Each row was made from one path, in order. Every step used is in the known rows, and no mark comes twice. Write each row's path.
Known rows:
bopevag > pafan > pokeze: [ -7  16  29   5  -3   0  23  14   7  13  14  -5 -17  -3  11  -7   5  -5
 -10   0  -6  10   1   2  32   5   5 -14  -7  -3  -6 -14  -5  25  16  11
  28]
pebob > zafun > pafan > ladad > dadunu: [ 24  18  21  24 -17  -2 -15 -25 -23 -25  14   5   1  11 -11 -14 -13  -1
 -22  -5 -10  15  21  35 -32  20  38   3  -2 -16  -7  -2  -5   7  -2   1
  42]
ladad > dadunu: [ -1  26   9  11 -19   7  -7   2 -21 -15   7   6 -12   7  24  -3   0   9
  15  -4  11  13   2   9 -15   7 -14  -5  18  -1  -8   1 -14  10  19 -10
  10]
dadunu > ladad > pafan > pokeze > zonizak > zafun > zukeke: [ -2  -6  49  37   0  11   9  10   2 -14  -8   5 -31  38  -3  -2   2  -2
  17  -9  -1  15   8  -5  12  -9   3 -12   2   6  -1 -17 -27  -2 -19 -23
  13]
ruke > zukeke > zafun > pebob: [-22  28   6 -20  41  12 -15  22   0  -9  26  17  31  -1 -21  12  -2   5
 -20  22   9  -4  20  28  33  32  28  -3   9   1   2  -7 -20   0   1   2
  21]
kena > sasodu > pafan > pokeze: [ 13  -5  17  30 -17 -15  -5  11   8   9   7  -1 -13  16  17 -16   4  13
 -18 -11  -9  34 -11  20   4 -23  39   6   1  15  -9  -2  -9  21 -36  20
 -23]
kena > sasodu > pafan: [ 19  -9   9  24 -13 -15  -6   4  -1   4   7   4  -7  17   7 -14  10  13
 -13 -11  -1  24  -2  23 -15 -15  41  13  -1  16   2   1   0   3 -38  18
 -23]
bopevag > pafan > pokeze > zonizak: [ -5  14  34   2   0  -8  29   7  15  11  17  -3 -36   4  15  -5  13 -17
   1  -2   5   6  -3  -4  21  -8   0 -23  -7 -11  -5 -13 -14  21   8  10
  32]
ladad > dadunu > bogas > pebob > zafun > zukeke > sasodu: [  6  27  24  16 -15   3  -1  11 -15 -16  27  -8 -10  -2  17   1   9   6
   4 -13  16  14  15  27  14 -12   1   9  -4  10  -7 -10  -4  23 -22  -2
  34]
zukeke > sasodu: [ -3  19  -3 -18   8   3 -10  22  13   3   5  -5  10  -3  17  -7   4  -5
   9  13   9   3  10 -10   8  -1 -11  -5  -1   2  -9  13 -10   9  -6 -13
 -13]
ruke > zukeke > zafun: [-12  28   3 -14  36  15  -5   9  -5  -7  20  17  20  -5 -10   2 -13   7
  -7  26  19   6  13  23  22  25  20  -8   5   9   3  -8  -6   1   9  -3
  21]
ladad > pafan: [ -2   3  16  13  11  13   5 -12 -21 -12  -8   9 -19   8  11  -1  -5   2
   7  -4   1  10  -3  -6   7   0  -7   4  11  -9  -8   9  -4  -1  12 -21
  15]
zonizak > pokeze > pafan > ladad > dadunu > bogas: [ 10  35   2  27  -8  23  11   5 -14  -3   5   2 -21   3  -1  22  -1  -6
  14 -33  18  -5  14  45  17  -8 -23  -2  29  10  11 -20 -10  -1  25 -31
  45]
ruke > zukeke > sasodu: [ -8  29  -3 -20  30  12  -6  16   6   0  14  22  19 -10  15   1   5   5
  -4  25  21   6  17  13  31  12  17  -6  -1   2   6  -4  -7   6  -2   4
   9]
ruke > zukeke > zafun > pafan > pokeze: [-11  33  13  -2  38  17  -8   4  -3  -4  26  10  22 -16 -14  -2 -21   8
 -22  35  11  23  10  31  24  26  29  -5   1   1 -10 -10 -28  17   7   8
  18]
kena > sasodu > pafan > pokeze > zonizak > zafun: [ 20 -10  22  33 -24 -16  -2   7  13  10   9  -3 -40  31  21 -27   5   0
 -19  -8  -5  35  -3  17   1 -29  36  -4   0  14  -8  -7  -8  18 -48  22
 -22]
dadunu > bogas > pebob: [  1  -1  11  12   1   8  24  -1  -1   2  14 -12 -14 -23   0  10  11  -1
   9 -13   7  -1  -1  15  31 -23  -3  16 -14   6   3 -13   0   7 -26  16
  28]
pebob > zafun: [ 13 -10   6  -3 -14 -20 -12 -14  -4  -7   2  -8  -1  16  -1 -11  -5 -13
 -26  -9 -11   8   2   7 -14   4  22   3 -12  -3  -1  -3  21   8 -11   1
  15]
bopevag > pafan: [  1  11  20  -4   1   0  22   6  -4   6  13   1 -10  -3  -3  -5  12  -2
  -4   1   3  -3  12   8  10  15   6  -5  -9  -2   9 -10   8   1  14   8
  28]
bogas > pebob > zafun > pafan > pokeze > zonizak > kopus: [  9 -20  22   8 -11 -15   0 -36  13   1  -9 -13 -25   8 -12 -18 -17 -14
 -25  -8 -15  30  -9  15   3 -15   7 -19   0 -11   2  -9   3   3 -19  46
  30]
bogas > pebob > zafun > pafan: [ 10 -25  18   3  -6  -9 -15 -33   3  -4  -1  -7  -6   1 -26  -5 -10  -1
 -26  -2 -17  25   2  24  -4   2  17  -3  -7 -14   5  -5   8   0 -24  39
  23]
pafan > pokeze: [ -9   6  13  10  -4   0   2   9  14   8   1  -7 -10  -1  16  -1  -8  -2
  -7   0 -10  16 -14  -5  27 -11  -3 -10   3  -1 -17  -6 -17  28   4   2
  -1]
zukeke > ruke: [-18  -8  11 -18 -14  15 -17  11  -5 -12 -11  -8   2  -7  14  -4 -30  25
  -6  13  -8  13 -12   7  -6   7   7  -1  -7   3   7   9  -2   1  13  -7
  15]
kena > sasodu > pafan > ladad: [ 25   2  16  37 -13  -3  -2   5  -4  -3   6  19  -7  22   3 -13   7  18
  -3 -15  -2  12  11  34  -9 -11  50   6   6  10   4   2  -1  -5 -33  13
  -1]
pebob > bogas: [  5  13 -12   6  12  -3 -12  -2 -13  -8   3  -1  -2   8   0  21  23  10
   6  -8  -4  -2  10  -2   5   1   1  -4   7 -16 -22   6  17 -18   0   3
  -4]
bopevag > pafan > pokeze > zonizak > zafun > pebob: [ -8  11  40   3  -6  -3  18  19  17  13  21  -7 -39  17   4  -9  17 -21
 -21   0  -7   3  13   3  37   1   7 -22  -7 -12  -4 -19 -18  19  -4  15
  31]
sasodu > pafan > ladad > dadunu > bogas: [ 34  32  33  38  -5  22  20   5 -31 -21  27  23  13  -3   6  14   4   6
  18   1  15   8  19  44  -8  -5  34   6   3  15 -21   1 -16  -4  -8  12
  42]
bopevag > pafan > ladad > dadunu > bogas: [ 10  50  35  28 -10  20  36  13 -26 -12  28  17 -20  -3  12  -3  16   4
  21 -12  16 -13  31  31  15  15  13  -4  -1  -5   5 -15  -6   5  23 -10
  72]
sasodu > kena: [  7 -10  12   0   9  29  30 -19   4  17  -4   1 -11   7  -6 -16   4  -7
  -3   2  -1  -6   2 -11   1 -10   6   2  -8  -3 -11  -3  -6 -12  -7  14
  20]
ladad > pafan > pokeze > zonizak > zafun: [ -3   1  33  24  -1  11   9 -10  -4  -5  -4   0 -57  24  28 -12  -8 -14
   2  -1  -2  23  -8 -15  24 -19 -12 -16  12 -13 -21   1 -18  18   2 -17
  16]
bogas > pebob: [ -5 -20  10  -1   0   5  -3 -13  10   4 -10   3 -13   1 -11   6   0   7
   5  -4  -5  10  -2   8  20  -8 -13 -14   7  -5   9  -3   4  -8 -12  30
  12]
kena > sasodu > pafan > ladad > dadunu > bogas: [ 27  23  22  50 -20   2   8  11 -20 -11  21  14 -15  13  19 -12  12  19
   7 -21   9  13  14  44  -9 -17  46  16   4  15  -2  -3 -11   6 -32   3
  14]
sasodu > pafan > ladad: [ 32   9  25  24   6  16  11  -1 -13 -12  11  28  23   4 -14  13  -3   2
   6   7   4   4  16  33  -6   0  38  -5   2  11 -14   5  -6 -17 -12  23
  26]
pokeze > pafan > ladad: [  7   0   1  -2  -1   3   7  16   9   3 -15  18 -10  20  -3  17  15  -5
   4 -15   4 -15  27  26  11  -9   7 -10  14 -16  10  -9   6 -25  -3 -26
  37]
pafan > ladad > dadunu > bogas > pebob > zafun > zukeke: [ 16  31  33  43 -14  19   9   1 -23 -26  20  18  -9   9  -4   6   2  14
  10 -23   8  -9  31  46  17  -4  23  -2   4   2   2 -16   0   3 -11  -3
  69]

Write each row's path:
[ 13 -13  13   6  -6 -19 -14  -4  -1  -9  10  -4  14  20 -25  -2  -5  -1
 -41 -11 -10   0  13  17  -2   1  41   7 -17  10   5 -13  26   6 -29   6
  17]	pebob > zafun > zukeke
[  7  39  18  30 -13  23   1   2 -22 -23   5  28  -9  14  12   1  -2  14
  27  -9   9  -8  25  26  -3  11   3 -15  23  -8  -4   1 -15  -5  21 -18
  43]	pafan > ladad > dadunu
[  7  15  -5  15   1  19   3  -1   1   5 -11   7 -13  12 -17  21  -6  -7
   5 -28   6  -7  11  35  16  -3 -19 -13  31   5  17 -16  -2 -13  25 -21
  31]	zonizak > pokeze > pafan > ladad
[ 27  25  22  31 -16   0  -2 -20 -28 -25  25  -2   0  -1  -5 -11  -7  -3
 -19  -9  -4   9  22  40 -23  12  42  17 -12 -11  -9  -7  -6  14 -11  -4
  51]	pebob > zafun > pafan > ladad > dadunu > bogas
[ 17  -2  15  30 -19 -22  10   4  11  10   0  -4 -28  23  23 -28   0  -1
 -13 -16   0  29 -15  14  -3 -34  31  -5   7  19  -2  -3  -8   9 -31  26
 -16]	kena > sasodu > pafan > pokeze > zonizak > kopus
[-10  31  15  -5  40  10  -2  -2   4  -6  29  11   7 -10 -11   1 -17  -1
 -13  33  20  20   7  26  15  16  27 -13   1  -4 -10 -10 -35  14   1   8
  22]	ruke > zukeke > zafun > pafan > pokeze > zonizak
[-17  26   1 -13  29   0 -28  28  -2 -15  22 -13  23  13 -28  19   9   2
  -8   4  -8 -12  22   9  14  25   3  -5  15 -12 -27  11 -17 -10  -2 -15
  -2]	zukeke > zafun > pebob > bogas
[ 11  22  24  25 -20   4   3 -14 -27 -18  25 -11 -18 -13  12  -3   2   5
   0 -11   8  24   7  33  -8  -4   5  16  -3  -3  -8 -11 -13  20 -11   9
  40]	ladad > dadunu > bogas > pebob > zafun > pafan
[  6 -27  16  -4 -12 -10 -12 -24   8  -3  -8  -4 -14  13 -12  -3  -4  -4
 -15 -12 -14  16  -2  13   8  -4   5 -11  -1  -7   8  -5  22  -1 -21  30
  25]	bogas > pebob > zafun
[ 14   9  17  10 -19   2   9   8  -5  -9  -2  12 -28  20  11  15  17  -4
   7 -29   7  -3  27  43  12 -14   8  -4  14 -16   8 -16   9 -11 -11 -22
  67]	pokeze > pafan > ladad > dadunu > bogas > pebob > zafun
[  6  52  20  24  13  24  -1   6 -25 -25  36  -5  13 -15 -17  -6 -20   6
  13  15  14   5  25  38 -13  24  13   6   5   1 -22   4 -36   9   8 -26
  34]	zukeke > zafun > pafan > ladad > dadunu > bogas
[  2   3 -11   2  -1   7  -1  -2   4  11 -10  -7 -13   7 -13  20  -4 -11
  -5 -23   7   5  -2  24  10  -6 -28  -6  25  10  16 -15   1  -5  20 -15
   9]	zonizak > pokeze > pafan
[ 19  16  23  28 -15  12   2 -17  -8 -14  14   8 -47  24   2 -19  -2 -12
   6   9  10   8  26  19 -22  -1   5 -19   6 -15  -5  -6 -24  -6 -11   0
  27]	pokeze > zonizak > zafun > pafan > ladad > dadunu
[-10   0  24  10  -9  -4  -1  13  26   8  10 -11 -39  24  12  -7   5 -23
 -18   0 -11   9   0  -6  31 -18  -2 -21   3 -10 -16 -10 -30  22 -19   7
   3]	pafan > pokeze > zonizak > zafun > pebob
[ 14  -2  28  19 -15   5 -15 -32 -11 -17   2   8 -12   9 -17  -6 -10   6
 -11  -8 -12  23  15  38  -7   9  17 -12   7 -18   2  -4   0  -2 -11  28
  46]	bogas > pebob > zafun > pafan > ladad > dadunu
[ -7   0  43  26   5   5  13   2   2 -16 -13   5 -28  24  13   5   7  -7
  38 -12   4  13  -9 -14  -2 -12 -10 -13   6  -6  -5  -4 -39   0  -4 -28
  15]	dadunu > ladad > pafan > pokeze > zonizak
[  1   6  18  15   7  -4   2 -16  12   2  13  -9 -15 -11  -5  -3  -7 -10
 -12  12  -3  23  -7   7  -8 -11  12  -6  -6 -17 -19  -2 -43  21 -11  16
   1]	zafun > pafan > pokeze > zonizak
[  7 -24  27   6  -7 -15  -9 -34  16  -2   2  -8 -27   7 -14  -5  -9 -12
 -21  -4 -15  30  -7  17   1 -14  11 -18  -6 -20  -3  -7  -8  12 -29  40
  27]	bogas > pebob > zafun > pafan > pokeze > zonizak
[  2   4  14  -4  21  21   7  17  16  13  10   1  20   9 -21  -5   7   6
 -14  10   8  -9  24   0  22 -10  15   2 -13  15  -8  -4  -6  -5 -30   5
   3]	zafun > zukeke > sasodu > kena
[ -9   1  39  28   2  12   8   7  -4 -15 -15   5 -14  20   8   3   1   3
  29 -11  -5  17  -7  -9   7  -2  -6  -4   6   0  -5  -5 -32   3   3 -28
  11]	dadunu > ladad > pafan > pokeze
[ 21 -13  28  39 -19 -15  -4  12  15  10  14  -1 -31  35   6 -21   6   7
 -29  -9  -4  30   4  24   9 -32  47  -1  -4  22  -5 -13  -5  16 -58  25
 -21]	kena > sasodu > pafan > pokeze > zonizak > zafun > zukeke
[ -3 -34  26  -6 -12  -2 -22 -10   7  -9  -8  -5  -1  13 -24   1 -19  18
 -31  -6 -18  17   2  25  15  -4  23  -8 -10   4  16  -8  25  -2 -27  31
  34]	bogas > pebob > zafun > zukeke > ruke
[ 11  -9  10   5 -10  -4   5  -8  10   1   5  -4 -47  27   7 -17   4 -23
   1   5   7   0  10  -7  -6 -14  -6 -19  -3  -5   2  -6  -1  -6 -21   2
   4]	pokeze > zonizak > zafun
[ 16  -7  13  11  -6   0   3 -19   4  -1  11  -6 -40  15  -7 -19  -2 -20
 -10  13   5  11  14   4 -19  -7   6 -10  -7 -10  -1  -6 -14  -5 -25  11
   3]	pokeze > zonizak > zafun > pafan
[ 25  -9  38  25  -1   0   9   8  10   4  20   4  -6  16  -7   5  -3 -13
 -22  15   1  28   1  18  12 -25  32 -13  -9  20 -25  -9 -14  10 -38  37
   1]	sasodu > pafan > pokeze > zonizak > zafun > zukeke
[ 17   3  22  27  -3   6  17 -18  -9 -10  20  -7  -8 -18 -16   2   2  -3
  -7 -15  -2   2  14  36  16 -12  28  19 -21  -6   2 -15   1   7 -33  19
  54]	dadunu > bogas > pebob > zafun > pafan > ladad
[ 16   2  26  18  -7  13 -12  30  11  10  17  -5   4  21 -10 -16  -8   1
 -39  23  -6  24  28  15  36  -4  24  -5 -10  29 -17 -13   5  13 -39  16
 -12]	zonizak > zafun > zukeke > sasodu > pafan > pokeze
[ 15  33  28  37 -20  18  10  -5 -25 -25  17  16 -19   7  12   1   1   7
  20 -22   8  -5  24  37   9  -2  12  -3   8  -7  -2  -9  -4   4   0  -8
  69]	pafan > ladad > dadunu > bogas > pebob > zafun
[ 16  -5   9  19 -14  13 -11 -10  -9   4   8  -9 -15   6 -18 -27 -13  -1
 -34  21 -13  22  24  16  -3  16  16   7  -8   0  -3  -9   0   1 -16  13
  -5]	zonizak > zafun > pafan
[ -4   9  35  20   9  12   2   8   4  -4   2   0 -43  25  22 -11  -6 -10
  -4   5   3  21   5 -12  36 -21  -8 -17   8  -5 -23   2 -20  22 -12 -21
   9]	ladad > pafan > pokeze > zonizak > zafun > zukeke > sasodu
